Each row was made from one small tree. Brackets hold a mark, then the marks that hang from it, in alphabetical order. Every link used is in the known rows. Write each row's tree.
Known rows
{getis {ripor {nani nari} tenaz}}: 13, -19, 22, -38, 15, 23, 13, -28, 6, -3, -42, -51, 0, 29, 1, 18, -3, -2, 2, -14
{kelolu getis vumun}: -24, -17, 7, -16, -38, 0, -21, -37, -12, 20, 2, 22, 23, -1, -11, 6, 11, -34, 22, 31
{nani nari {ripor getis}}: 29, -14, 1, 28, 47, -7, -4, -39, -16, -48, 8, 17, -15, -21, -7, 84, -10, -19, -21, 31
{ripor getis nani tenaz {vumun kelolu}}: -33, 1, 2, 15, -41, -9, 5, 39, 18, 11, -27, -6, 11, 8, -1, -17, 23, 17, 17, -9
{tenaz {ripor nani vumun}}: 51, 42, 5, -2, -30, 8, 4, -11, 26, 18, 0, 7, -4, -13, -3, -28, -22, 3, -15, -21
{tenaz ripor}: 32, 25, 9, 0, 11, 9, 3, -33, 2, -22, 9, 22, -10, -15, -4, 2, -35, -18, -20, 9
{kelolu {getis {ripor tenaz vumun}}}: -7, 8, 2, -26, -28, 26, 3, 10, -34, -28, -8, -28, -6, 15, 7, -23, 7, 23, -5, 6
{ripor getis {nani nari} tenaz vumun}: 40, 1, 1, 12, 1, -5, 6, 2, 9, -13, -26, -23, -5, 5, 3, 1, 16, 29, 9, -1
{tenaz {ripor getis vumun}}: 86, 36, 5, 57, -12, -2, 3, 5, -9, -50, 8, 10, -28, -26, -1, -27, -9, 17, -24, 29
{vumun {kelolu getis}}: -60, -13, -11, -18, 25, -22, -20, -10, 3, 18, 8, 46, 25, -2, -10, 10, 8, -34, 25, 28
{tenaz {ripor nani {vumun kelolu}}}: 12, 21, 7, 18, -25, -10, -2, 16, 39, 36, 1, 16, 8, -10, -4, -50, -10, -16, 4, -18
{kelolu {getis {ripor nani tenaz}} vumun}: -40, -20, 29, -59, -83, 43, -3, -21, -1, 37, -59, -46, 30, 39, -6, 3, 28, -24, 12, 0
{nari {nani {ripor getis tenaz vumun}}}: 7, -12, -8, 30, 16, 13, 14, 11, -32, -67, 27, 1, -21, -18, 7, 39, -9, 22, -36, 1
{ripor tenaz {vumun {kelolu getis}}}: -67, -3, -11, -9, -13, -9, -9, 32, -5, 16, 8, 21, 20, 4, 4, -31, 11, 1, 26, 2
{nani nari {ripor {vumun kelolu}}}: -12, -24, 0, 47, 32, -27, -9, 4, -1, -2, 46, 29, -4, -25, 2, 10, -16, -24, 7, -1
{getis {ripor nani tenaz}}: -25, 1, 20, -56, -32, 35, 17, -21, 5, -1, -43, -43, 4, 30, -1, 21, -6, 5, -11, -24
{nari {nani {ripor getis}}}: 15, -22, -8, 21, 59, -1, 4, -31, -22, -66, 28, 27, -16, -24, -7, 82, -13, -14, -38, 27
{ripor nani tenaz {vumun kelolu}}: -61, -1, 2, -14, -39, -6, 5, 28, 24, 42, -8, -2, 19, 10, 2, -30, 2, 6, 23, -36
{zupov {ripor {nani nari} vumun}}: 51, 12, -24, -2, 55, -30, -6, 3, 13, 56, 24, -1, -11, 3, 10, -41, -2, 19, 22, -16
{nari {nani ripor}}: -14, -23, -10, -8, 57, 3, 4, -44, -17, -38, 46, 32, -7, -22, -5, 71, -34, -24, -32, -1
{kelolu {getis {ripor nani}} vumun}: -9, -20, 23, -41, -65, 22, -14, -37, 3, 34, -40, -26, 27, 25, -14, 5, 27, -36, 14, 19

Write each row's tree
-56, 8, -29, -13, 23, -18, -10, 59, -14, 57, 19, 16, 8, 13, 17, -63, 16, 13, 31, -4	{zupov {ripor tenaz {vumun {kelolu getis}}}}
-91, 0, -10, -15, -30, 9, -8, 28, -11, 16, 14, 28, 19, -6, 4, 20, 1, -16, 0, -13	{nani {ripor tenaz {vumun {kelolu getis}}}}
-33, -16, 18, 21, -27, 6, 11, 36, -17, -24, 2, -31, -10, 14, 10, -52, -2, 15, 10, -9	{getis {ripor tenaz {vumun kelolu}}}
-37, 21, -15, -65, 10, 9, 9, 2, 11, 66, -16, -10, 5, 25, 9, 1, -8, 13, 5, -37	{zupov {ripor nani tenaz}}
10, -13, -14, 18, 36, -3, 3, -17, -23, -39, 65, 26, -17, -30, 2, 30, -31, 0, -30, -9	{nari {nani {ripor vumun}}}
23, -2, 2, 37, 7, 7, 7, 4, -23, -49, 7, -8, -20, -15, 8, 43, -6, 16, -19, 6	{nani nari {ripor getis tenaz vumun}}
-36, -4, -16, 10, 6, -29, -19, 16, -2, 16, 27, 42, 16, -10, -4, -31, 12, -10, 27, 21	{ripor {vumun {kelolu getis}}}
114, 24, 6, 45, 16, -8, -1, -8, 21, -17, -17, -5, -15, -15, -4, -19, 3, 7, -10, 17	{tenaz {ripor getis {nani nari} vumun}}
-40, -31, -24, 15, 48, -17, -15, 10, -12, -5, 56, 49, 11, -23, -3, 14, 0, -28, -6, 11	{nari {nani {ripor {vumun {kelolu getis}}}}}
37, -9, 17, -13, -8, 17, 13, -4, 2, -5, -22, -57, -9, 21, 8, -22, 1, 23, 3, -23	{getis {ripor {nani nari} tenaz vumun}}
-15, 15, 3, -54, -47, 32, 4, 5, -3, 14, -35, -37, 10, 27, 1, -12, 18, 20, -3, -16	{kelolu {getis {ripor nani tenaz vumun}}}
93, 13, 12, 17, 37, -2, -1, -35, 28, -14, -34, 0, -7, -6, -10, 21, -1, -16, -13, 25	{tenaz {ripor getis {nani nari}}}
-2, -17, 13, 38, -8, -15, 0, 20, -13, -26, 23, -11, -12, -1, 2, -51, -2, 3, 12, 9	{getis {ripor {vumun kelolu}}}
74, 43, 5, 27, -33, 4, 3, 0, 21, -11, -17, 2, -12, -14, -7, -15, 0, 14, -21, 8	{tenaz {ripor getis nani vumun}}
8, 19, -5, 22, 1, -11, -15, 20, 8, 11, 16, 38, 8, -16, -2, -52, 0, -20, 6, 21	{tenaz {ripor {vumun {kelolu getis}}}}
-38, 8, 5, -9, -20, 26, 11, -13, -22, -42, -13, 5, -8, -7, -2, 86, -12, -3, -34, 4	{nani {ripor getis tenaz}}
-15, 18, 0, 19, -41, 18, 11, 13, -29, -43, 6, -2, -17, -16, 4, 47, -8, 22, -30, -5	{nani {ripor getis tenaz vumun}}
-76, -17, 11, -60, -18, 21, -2, 6, 16, 33, -54, -22, 33, 39, -6, 7, 24, -23, 14, -4	{vumun {kelolu {getis {ripor nani tenaz}}}}
14, 31, -26, -20, 7, -18, -2, 11, 10, 64, 22, 6, -7, 2, 7, -37, -4, 26, 11, -26	{zupov {ripor nani vumun}}
52, -2, -4, 54, 23, -13, -4, -12, -20, -50, 25, 13, -23, -30, 0, 43, -6, 4, -17, 25	{nani nari {ripor getis vumun}}
-10, -10, 13, 9, -29, -10, 1, 17, 14, 16, -4, -20, 3, 10, -4, -39, 9, -1, 12, -11	{getis {ripor nani {vumun kelolu}}}
44, -20, 16, -19, 37, 2, 3, -46, 11, -6, -22, -30, -4, 17, -7, 17, -4, -14, 3, 4	{getis {ripor {nani nari}}}
-57, -33, -6, 20, 24, -1, 9, 25, -15, -22, 46, 16, -1, -14, 9, 7, -19, -7, -11, -25	{nari {nani {ripor tenaz {vumun kelolu}}}}
27, 4, -14, -18, 58, -6, 5, 3, 10, 30, -33, -22, -6, 23, 9, 9, 15, 17, 12, 3	{zupov {ripor getis {nani nari} tenaz}}
22, 11, -18, -22, 38, -9, 5, 19, 9, 59, 5, -21, -8, 16, 18, -43, -1, 31, 21, -34	{zupov {ripor {nani nari} tenaz vumun}}
-54, -6, 2, 15, -18, -11, 5, 32, -3, 1, 18, 9, 3, -1, 8, -39, -7, 10, 20, -15	{ripor tenaz {vumun kelolu}}
-44, -17, 5, -41, 0, 0, -12, -9, 19, 31, -34, -3, 28, 25, -14, 8, 23, -35, 15, 14	{vumun {kelolu {getis {ripor nani}}}}
71, 1, -5, 32, 20, -25, -4, -13, 13, -14, -7, -3, -8, -8, -6, 4, 15, 19, 10, 18	{ripor getis {nani nari} vumun}
34, 20, -6, 13, -27, -12, 0, -4, 10, -8, -8, 3, -5, -8, -8, 8, 11, 25, -2, 7	{ripor getis nani vumun}
